Known rows, with every way that one mark hangs from another
z934{z36}: .05  .03  -.09  -.09  -.35  .18  -.02  -.12  .04  .02  -.13  .02  .16  .00  -.21  .07  -.16  .08  .07  -.12  .05  .34  .25  -.23  -.10  -.22  -.18  -.04  .21  .08
z934{z36 z495{z186{z416}} z564}: -.10  .14  .28  -.03  .08  -.03  -.14  .25  .25  -.03  .15  .18  .43  .28  .38  -.20  .01  -.28  -.03  -.08  .17  .24  -.37  -.36  .43  .14  .10  .06  .06  -.24
z186{z36}: .05  -.03  -.07  -.11  -.28  .19  .15  -.14  -.10  -.04  -.05  -.04  .04  -.08  -.43  -.04  -.18  .19  .00  -.25  -.11  .04  .31  .01  -.37  -.25  -.11  .01  .09  .16
z564{z186}: -.05  .09  -.31  .13  .08  .15  .10  -.25  .04  -.14  -.01  -.45  -.13  -.02  -.48  .12  -.16  .11  -.12  .06  .09  -.13  .17  .06  -.10  -.26  -.11  -.03  .05  .08
z495{z36 z934{z186}}: .24  .12  -.34  .00  -.02  .05  .04  -.13  -.10  .22  .00  .18  .13  .08  .29  .11  -.18  .15  .08  .11  .20  .61  -.01  .25  -.08  -.16  -.20  -.13  .20  .10
z416{z495}: -.16  .27  -.28  -.09  .15  .02  .20  .09  .03  -.19  -.25  -.31  .02  .16  -.42  .10  -.18  .40  .06  .04  .07  -.07  .11  .11  .16  -.13  .04  -.19  .27  .09
z934{z186 z495}: -.09  .41  -.27  -.10  .12  -.01  .07  .06  .14  -.16  -.02  -.22  .37  .28  -.01  .09  -.28  .20  .05  -.08  .16  .00  -.20  .15  .20  -.09  .13  .15  .11  -.02
z36{z495{z934{z564}}}: -.05  -.17  -.14  .06  .19  .01  .14  -.04  -.11  .01  -.25  .28  .00  .06  .05  -.11  -.10  .12  -.28  .16  -.16  -.15  .08  .15  .02  -.08  .01  -.07  .21  .09
z934{z564{z416}}: -.03  -.19  .08  .15  -.11  -.29  -.06  -.01  .17  .03  -.20  .05  -.21  .14  -.15  .00  -.14  -.15  .01  .34  -.12  -.01  .07  -.06  .10  .08  .04  -.15  -.16  -.12
z186{z36 z416{z564} z495 z934}: .04  .09  .38  .00  -.15  -.25  .13  .01  -.10  -.02  .07  -.02  -.04  -.49  -.12  -.18  .34  -.19  -.08  .14  -.22  -.44  .04  -.10  -.06  .35  .60  .28  -.41  .05
z36{z186 z495}: -.10  -.14  -.18  -.02  .09  .03  .21  .00  .03  .01  -.02  -.24  .02  .14  -.22  .10  -.04  .28  -.14  .02  .09  -.39  .00  .10  -.09  -.34  -.20  -.16  .27  .04
z186{z36{z495} z416 z934{z564}}: .04  -.39  .53  -.12  -.05  -.13  .22  -.07  -.18  -.04  -.02  .31  .08  -.18  .08  -.11  .17  -.31  -.37  -.11  -.43  -.59  -.07  -.04  -.30  .30  .33  -.05  -.40  .23
z564{z186 z416{z495}}: -.34  -.04  -.20  .07  .33  -.09  .09  -.14  .03  -.19  -.01  -.49  -.23  .02  -.37  -.07  -.05  .01  .21  .25  .06  -.14  .13  .05  .19  .14  .04  -.14  .02  -.06
z186{z36{z495}}: -.06  -.21  .03  -.28  -.12  .29  .24  -.11  -.16  .01  -.10  .14  .22  -.03  -.34  -.20  -.08  .27  -.18  -.35  -.18  -.15  .23  .03  -.35  -.14  -.17  .06  .14  .24
z416{z186{z36{z495}}}: .08  -.13  -.14  -.16  -.14  .54  .22  -.16  -.12  -.01  .03  .11  .30  .07  -.32  -.31  -.02  .33  -.14  -.48  -.08  -.30  .07  .02  -.10  -.12  -.08  .10  .04  .26
z186{z36 z416 z564 z934{z495}}: -.15  -.06  .36  -.22  -.04  -.28  -.06  -.06  -.23  -.20  -.03  -.14  -.06  -.40  -.10  -.08  .10  -.29  .19  -.20  -.13  -.49  .14  -.05  -.43  .10  .51  .17  -.30  .18
z495{z36}: .15  .07  -.23  -.09  -.14  .15  -.06  -.01  .00  .18  -.19  .09  .07  .08  -.16  .10  -.19  .29  .01  .05  .22  .47  .22  .13  -.06  -.25  -.35  -.15  .08  .17
z934{z495{z564}}: -.12  .27  -.38  -.01  .15  .19  -.23  .28  .19  -.16  -.13  .07  .01  .21  -.09  .06  -.12  .22  .08  -.13  .08  .16  .05  .15  .28  -.03  -.07  .03  .14  -.12
z934{z495{z36 z186{z416}} z564}: .00  .17  .11  -.03  .29  -.07  -.17  .36  .21  .13  .08  .24  .32  .37  .43  -.20  .00  -.09  -.09  .09  .34  .33  -.41  .01  .46  .09  -.08  -.08  -.05  -.14
z186{z36 z416}: -.09  -.22  .19  -.20  -.19  -.10  .15  -.09  -.06  .02  -.01  -.19  .08  -.13  -.49  -.15  -.04  .03  .09  -.08  -.16  -.08  .19  -.08  -.32  .03  .07  -.20  -.08  .15
z36{z186{z934}}: .13  .01  -.14  .18  -.10  -.16  .11  .00  .01  -.13  .03  -.35  -.26  -.17  -.02  .48  -.08  .01  -.13  .23  .05  -.38  .06  .09  -.32  -.29  .10  -.14  -.01  .06
z416{z186{z495{z564}}}: .09  .39  -.31  .21  -.08  .44  -.13  .10  .24  -.03  .05  .03  -.07  .09  -.17  -.09  .18  .28  -.03  -.06  .07  -.01  -.11  .02  .49  .04  .05  .08  .00  -.22
z564{z934{z36}}: .08  -.11  .10  -.11  -.35  .12  -.15  -.16  -.07  -.12  -.13  .07  -.05  -.29  .17  .24  -.14  -.07  .03  -.11  -.11  .49  .20  -.12  -.16  -.07  -.16  .06  .05  .07
z36{z186 z495 z934{z564{z416}}}: .04  -.46  .34  .24  .15  -.55  .16  .08  .00  .36  .12  -.07  -.09  .23  .03  .02  .00  -.25  -.07  .45  -.25  -.46  -.32  -.13  -.02  -.08  -.25  -.21  -.05  -.19
z934{z186 z495{z36 z564{z416}}}: .02  .12  -.20  -.04  .09  .05  -.36  .18  .23  .19  .12  .37  .09  .38  .53  -.05  -.02  -.12  .33  -.06  .24  .74  -.22  .15  .43  .33  -.23  .03  -.10  -.25
z564{z186{z495} z934}: -.19  .16  .03  .11  .16  .00  -.02  -.24  -.07  -.23  .00  -.42  -.31  -.50  .02  .10  .07  -.04  -.20  .19  -.09  -.07  .04  .16  .08  .00  .02  .28  -.08  -.07
z186{z36 z495}: -.09  .22  .11  -.13  -.22  .11  .17  -.11  -.07  -.02  -.01  -.08  .07  -.28  -.28  -.20  .02  .25  -.06  -.14  -.13  .00  .20  .01  -.15  -.12  .03  .21  .08  .00
z934{z36 z186 z495 z564{z416}}: -.10  .10  .22  .04  -.11  -.17  -.14  -.06  .20  -.01  .13  .23  .35  .30  .51  -.15  -.11  -.42  .24  -.10  .04  .35  -.31  -.23  .42  .24  .13  .23  -.12  -.29
z495{z36{z934} z186 z564}: .51  .15  -.08  .22  -.01  .18  -.21  .33  .11  .48  .18  .41  .01  .45  .25  .20  .04  .14  -.13  .04  .10  .63  -.24  -.09  .02  -.15  -.73  -.22  .18  -.12
z934{z36 z186{z564} z495}: -.07  .39  -.03  -.08  -.22  .03  -.08  -.20  .04  -.13  .08  -.04  .29  .27  .08  .00  -.08  -.12  .30  -.42  .23  .17  -.12  -.23  .09  -.20  .13  .36  .14  -.08
z416{z564{z934{z36}}}: .18  -.03  .01  .07  -.34  .09  -.17  -.11  .01  -.09  -.13  .17  -.07  -.15  .12  .15  -.03  -.13  .06  -.08  -.03  .40  .18  -.14  .10  -.01  -.04  .30  -.06  .01

Rows
.22  .31  .19  .16  -.12  -.10  -.05  .05  -.06  .10  -.12  .36  -.07  -.24  .43  .12  .15  -.10  -.32  .25  .00  .12  -.11  .13  .14  .07  .07  .13  -.28  .02
z186{z495{z36} z934{z564}}
.11  -.21  .08  .12  -.18  .28  -.18  .11  .21  .09  .25  .36  -.27  .25  .14  -.12  .12  -.08  .01  -.23  -.07  .39  .16  -.14  -.10  .18  -.25  -.07  .01  -.26
z495{z186{z36} z564{z416}}
.07  -.07  -.15  .18  .18  -.10  -.01  .19  .16  .05  .03  -.03  -.08  .09  -.05  -.14  .04  .05  -.04  .44  .15  .03  -.01  -.07  .19  .10  .26  -.10  .15  -.10
z495{z186{z416{z564}} z934}
.19  .25  .09  .02  -.26  .28  .14  -.14  -.14  -.09  .12  -.03  .06  -.46  .04  -.08  .16  .07  -.16  -.14  -.14  -.35  .01  .01  -.13  .04  .37  .33  -.23  .14
z416{z186{z36 z495 z934}}
.12  .25  .06  .12  .14  -.13  .08  -.11  -.17  .41  .16  -.23  .07  -.22  -.11  -.01  .07  .03  -.09  .33  .05  .16  -.14  .01  .00  -.18  -.44  .09  .00  .01
z564{z186{z495{z36{z934}}}}
-.08  -.06  .18  .07  .12  -.37  -.17  .16  .05  -.18  -.19  .06  -.11  -.15  .36  .08  -.11  -.34  -.01  .35  -.13  -.23  -.03  .07  .14  .30  .40  .14  -.36  -.04
z186{z934{z495 z564{z416}}}
.00  -.16  .25  .00  -.17  -.35  -.06  -.15  -.06  -.12  -.23  -.31  -.34  -.22  -.33  .25  .11  -.22  .03  .25  -.09  -.51  .13  -.13  -.37  .06  .47  -.16  -.29  .19
z186{z416 z564 z934}
-.10  -.43  -.11  .06  .27  .23  -.25  .21  .15  .15  .02  .46  -.22  .22  .40  -.18  .14  .04  -.10  .23  -.07  .30  .08  -.01  .13  .31  -.19  -.15  .30  -.20
z36{z495{z186 z564{z416} z934}}
-.09  .30  -.38  .01  .27  -.06  .29  -.03  -.07  -.10  -.05  -.21  .09  .15  .04  .05  -.18  .31  .15  .09  .08  .06  -.07  .23  .11  -.03  .24  -.13  .35  -.01
z416{z495{z934{z186}}}
-.23  -.04  .10  -.25  .09  -.10  .27  .03  -.09  -.09  -.02  -.28  .14  -.07  -.44  -.23  .00  .17  .21  -.17  -.11  -.17  .11  .00  -.09  .13  .20  -.27  .03  .12
z186{z36 z416{z495}}
-.11  -.46  .30  .11  -.12  -.13  .00  -.09  .11  .18  .17  .20  .00  .18  .29  -.14  .11  -.36  .03  .00  -.04  -.02  -.10  -.28  .14  .01  -.20  -.08  .03  -.23
z934{z36{z186 z495} z564{z416}}
.09  .32  -.14  -.02  .20  -.16  .15  .10  .13  .14  .05  .00  .27  .49  -.07  -.13  .13  .11  .24  .05  .31  .17  -.40  .07  .56  .30  .20  -.11  -.11  -.02
z934{z186{z416{z495{z36} z564}}}
.02  -.03  -.10  .08  .09  .03  .02  .02  .01  -.19  -.12  -.21  -.16  -.07  .01  .08  .02  .03  .17  .27  .01  -.31  .00  .04  .22  .33  .43  -.10  -.22  .08
z564{z416{z186{z934} z495}}
.13  -.07  .05  -.06  .09  .26  .08  .16  .03  -.10  -.10  .16  .10  .09  .22  .18  .03  .16  -.54  .08  -.02  -.28  -.06  -.01  -.18  .04  .05  .03  .08  .19
z36{z495{z186{z934}}}
-.11  -.13  -.08  .06  .00  -.03  .14  -.16  -.02  -.03  -.04  -.28  -.19  .18  -.37  .06  .08  .15  .00  -.12  .13  -.54  .07  -.01  -.22  -.45  -.10  -.05  .20  .00
z36{z186{z564} z495}
-.11  -.04  .02  -.11  .37  -.15  -.14  .02  -.11  -.05  .05  -.24  .09  -.35  .22  .06  .06  -.29  .02  .17  .21  -.01  -.08  .17  .04  .24  .13  .03  -.31  .17
z564{z186{z416 z934{z495{z36}}}}
.32  -.02  -.07  .14  -.04  -.25  .09  .09  -.09  .47  .15  -.20  .01  .11  -.04  .31  -.12  .12  .12  .26  .15  .17  -.14  .02  -.24  -.49  -.60  -.29  .17  .00
z495{z36{z186 z934}}
-.03  .04  .15  -.10  -.04  -.20  -.19  .18  .04  -.14  -.06  .03  .26  -.20  .15  -.03  .10  -.33  .14  .10  .06  -.09  -.06  -.25  .22  .32  .52  .27  -.24  .05
z186{z416{z564} z934{z36 z495}}
.14  -.20  -.11  .07  .01  .43  .24  -.21  -.22  .02  .07  .42  .16  -.02  .09  -.41  -.01  .11  -.18  -.33  -.16  -.29  .02  .11  -.05  -.09  .05  .13  .08  .13
z416{z186{z36{z495{z934{z564}}}}}
.09  .21  -.05  -.10  -.01  -.06  -.25  .02  -.16  -.07  -.23  .07  -.07  -.17  .21  .16  -.02  -.04  .11  -.05  .25  .08  .14  .15  -.17  -.16  .07  .27  -.13  .20
z186{z564 z934{z495{z36}}}
-.16  .04  .21  -.09  -.10  .02  -.02  .06  .08  .08  .12  .07  -.09  -.16  -.20  -.30  .31  -.01  .07  -.14  -.24  .01  .05  -.07  .04  .28  .08  -.02  -.10  -.17
z186{z36 z416 z495{z564}}
-.18  .25  -.05  -.13  .22  -.23  .27  .03  .11  -.12  -.02  -.41  .22  .31  -.26  .00  -.03  .16  .16  .10  .05  -.18  -.31  .04  .28  .20  .33  -.32  .03  -.01
z934{z186{z416{z495}}}
.06  .20  -.17  .05  .19  -.09  -.17  .35  .06  .10  -.06  .02  .08  .22  -.08  .16  -.15  .14  .10  .09  -.11  .06  -.17  .02  .11  -.06  -.22  -.01  .16  -.11
z36{z934{z495{z564}}}
-.20  -.18  .16  -.04  .14  -.06  -.04  -.18  -.19  -.24  .18  -.24  -.13  -.50  .15  -.07  -.02  -.41  .07  -.01  -.11  -.23  .24  .06  -.30  .24  .24  .32  -.33  .08
z564{z186{z36 z934{z495}} z416}
-.17  -.10  .32  -.27  .16  -.01  -.11  .20  -.05  -.20  .18  -.02  .15  -.23  .41  -.13  -.03  -.13  .01  -.17  -.06  .12  -.15  .04  -.08  .20  .12  .15  -.05  -.02
z564{z934{z495{z186{z36 z416}}}}
-.01  -.01  -.52  .32  .22  .23  -.08  -.15  .00  -.05  .08  -.04  -.41  -.10  -.13  .08  -.01  .02  -.03  .05  .02  .13  .24  .17  -.04  -.09  -.17  -.08  .22  -.10
z495{z564{z186} z934}
.02  .03  -.02  .16  -.39  -.03  .00  -.27  .02  .03  .12  -.24  -.22  .07  -.23  .17  .03  -.12  .28  -.26  .26  -.03  .17  -.31  -.25  -.55  -.17  .01  .24  -.13
z934{z36{z186{z564}}}
-.06  -.30  .27  -.18  -.26  .14  -.16  -.30  -.21  -.11  -.21  .22  -.11  -.18  .11  .07  .10  -.14  -.01  -.35  -.13  .12  .20  -.20  -.23  -.11  -.12  .23  .04  .14
z186{z564{z934{z36{z495}}}}
.12  -.18  -.07  .19  .16  -.08  .08  .21  .03  .32  .15  -.01  -.08  .30  -.09  .22  .09  .12  -.12  .04  -.15  -.32  -.24  -.03  -.10  -.23  -.46  -.27  .24  -.13
z36{z186 z495{z564} z934}
.12  -.30  .04  .09  .02  -.14  -.31  .14  .07  .16  .17  .08  -.44  -.09  .44  .25  .22  -.23  .17  .03  .11  .44  -.15  .17  .06  .10  -.39  -.39  -.14  -.21
z495{z36{z186{z416}} z564{z934}}
.02  -.31  .11  -.14  -.09  .37  -.09  -.03  -.15  -.10  -.02  .48  -.19  -.12  .21  -.02  .13  .04  -.19  -.52  -.37  .13  .14  .16  -.25  .15  -.27  .11  -.04  .08
z186{z36{z495{z564{z934}}}}
